Each row was made from one walk, in order. Every step used is in the known rows, and no mark comes twice. Write each row's walk.
Known rows
fekif, mesid, bipitun, sagubi, sisi, buvif: -15,10,17,0,9,-1,-1,-3,-8,-24,0,12,1,-8,-10,-7,-3,-13,-11
buvif, bipitun: 2,-4,8,-2,9,-3,-18,0,-7,-19,6,-4,16,2,-6,-2,-5,-7,3
fekif, mesid, sisi, buvif, bipitun: -1,0,-2,15,10,-5,-12,-1,-7,-39,4,-9,6,5,-10,-1,4,-8,-7
fekif, buvif, sisi, mesid: 1,-6,13,-7,8,8,-3,-5,-3,3,2,13,4,-2,-3,8,1,-7,-3
fekif, buvif, bipitun, mesid: 6,1,9,-4,9,-1,-23,2,-5,-28,9,-7,11,-1,-5,6,1,-6,1
sisi, buvif, bipitun, mesid: 2,4,8,0,9,-3,-20,-1,-10,-43,12,-12,13,0,-9,-2,-3,-7,-10
sisi, mesid, fekif, buvif, bipitun, sagubi: 9,-9,21,-10,8,-3,-8,4,1,6,-3,-6,3,2,-4,5,2,9,-3
buvif, bipitun, sagubi, sisi, mesid, fekif: -3,-14,25,-11,10,-4,-10,-3,-7,-1,-1,1,10,3,-5,-4,-12,8,0
mesid, sisi, buvif, bipitun, sagubi: 8,5,7,6,12,-6,-13,-1,-9,-19,0,-10,9,6,-11,4,-4,-9,-8
sisi, mesid, fekif: -3,-8,11,-7,4,1,1,-4,1,-8,4,-5,7,1,-4,-1,2,7,0
buvif, sisi, mesid, bipitun: -12,-5,13,-4,4,1,-2,-1,-11,-6,3,14,11,-5,-4,-2,-1,-13,-3
sisi, mesid, bipitun: -7,-1,6,-8,5,-2,-1,0,-9,-7,3,2,8,-5,-5,-4,3,-14,-4
sisi, buvif, bipitun, sagubi: 7,2,16,-2,11,-4,-14,2,-7,-17,2,-4,10,2,-9,0,-7,-7,-9
fekif, mesid, sisi, buvif, bipitun, sagubi: -2,1,8,16,11,-6,-9,1,-5,-31,0,-8,4,3,-10,2,1,-8,-10
fekif, buvif, sisi: 2,3,14,-4,7,7,-10,-4,-2,-5,3,14,8,-2,-4,9,-1,-7,1
sagubi, sisi, buvif, bipitun: 3,0,10,-7,14,-2,-18,-6,-12,-24,6,4,13,5,-9,-6,-10,-5,-7
buvif, sisi, mesid, bipitun, sagubi: -12,-3,22,-4,4,1,-1,1,-10,3,-1,16,8,-8,-5,1,-4,-13,-6
sagubi, sisi: -5,1,9,-9,10,3,-9,-10,-7,-14,6,9,12,2,-7,-2,-8,-7,3
fekif, mesid, bipitun, sagubi, sisi: -19,4,18,-1,7,-3,-5,-1,-7,-17,0,14,4,-8,-7,-5,-4,-13,0

Write each row's walk
-2,2,10,-4,12,-3,-21,-7,-13,-40,12,-3,14,1,-9,-6,-11,-6,-8  sagubi, sisi, buvif, bipitun, mesid
8,3,-1,6,12,-5,-14,-3,-11,-27,4,-11,12,8,-10,1,-1,-9,-7  mesid, sisi, buvif, bipitun
2,-5,14,-17,9,4,-1,-8,-1,4,2,4,1,3,-4,2,-1,9,-1  sagubi, sisi, mesid, fekif, buvif
-7,-6,18,-11,12,3,-2,-8,-6,2,1,10,7,1,-4,-1,-10,-8,-4  bipitun, sagubi, sisi, mesid
6,-12,15,-16,12,-1,-13,-3,-4,0,1,0,6,5,-4,0,-3,10,1  sagubi, sisi, mesid, fekif, buvif, bipitun
-10,1,-2,14,6,-1,-4,-4,-2,-29,4,-4,6,2,-7,3,6,-9,3  fekif, mesid, sisi
2,-3,23,-17,10,4,0,-6,1,12,-3,6,-1,1,-4,4,-3,8,-2  bipitun, sagubi, sisi, mesid, fekif, buvif
0,3,19,-6,2,6,-7,-4,3,-4,1,7,8,-1,-4,8,1,9,3  mesid, fekif, buvif, sisi
10,1,22,-8,7,-3,-15,5,2,-2,-3,-6,6,1,-6,7,-2,9,2  mesid, fekif, buvif, bipitun, sagubi
-11,-3,9,-13,8,-1,-3,-5,-13,-5,4,11,8,-3,-5,-7,-4,-12,-2  sagubi, sisi, mesid, bipitun
-1,-4,19,-7,13,-4,-19,-4,-11,-10,1,7,14,2,-7,-1,-15,-7,2  buvif, bipitun, sagubi, sisi
-3,5,20,-3,1,6,-12,-5,1,-22,7,2,8,-4,-4,9,2,8,3  bipitun, mesid, fekif, buvif, sisi
-1,-1,-1,9,8,-6,-22,-3,-11,-39,10,-15,17,5,-7,3,-1,-9,3  buvif, bipitun, mesid, sisi
-7,0,14,-8,5,-3,0,3,-8,1,-1,3,5,-7,-4,-1,0,-14,-5  sisi, mesid, bipitun, sagubi
-1,8,18,-8,13,3,-5,-9,-7,-13,2,8,6,-1,-9,-1,-12,-7,-10  bipitun, sagubi, sisi, buvif
-3,-3,8,0,7,-5,-23,-1,-9,-37,12,-9,17,-1,-6,0,-4,-8,2  buvif, bipitun, mesid
-8,-9,20,-5,2,4,-1,-6,-2,-5,3,7,10,0,-3,0,-3,7,0  buvif, sisi, mesid, fekif
-16,4,6,4,2,-2,-4,3,-4,-27,5,4,6,-8,-8,-5,6,-14,2  fekif, mesid, bipitun
-6,6,-3,14,8,1,0,-5,-3,-35,5,-6,3,2,-10,1,7,-9,-9  fekif, mesid, sisi, buvif
-3,-13,19,-10,13,-3,-13,-3,-11,-2,1,6,11,2,-4,-3,-13,-7,-2  buvif, bipitun, sagubi, sisi, mesid
6,-4,11,-12,6,4,1,-2,5,2,2,-5,0,1,-3,5,6,8,-2  sisi, mesid, fekif, buvif
7,-1,20,-12,14,0,-19,-2,-6,-1,-1,8,8,1,-6,5,-10,-6,2  fekif, buvif, bipitun, sagubi, sisi
-4,-4,14,-1,3,-5,-20,0,-4,-36,10,-15,15,1,-6,-2,-3,8,4  buvif, bipitun, mesid, fekif
-7,-8,23,-13,8,1,0,-8,-2,3,0,5,6,1,-4,-2,-8,8,-1  bipitun, sagubi, sisi, mesid, fekif
6,-1,25,-13,10,-3,-17,-1,-2,1,-3,2,7,3,-7,4,-8,10,4  mesid, fekif, buvif, bipitun, sagubi, sisi
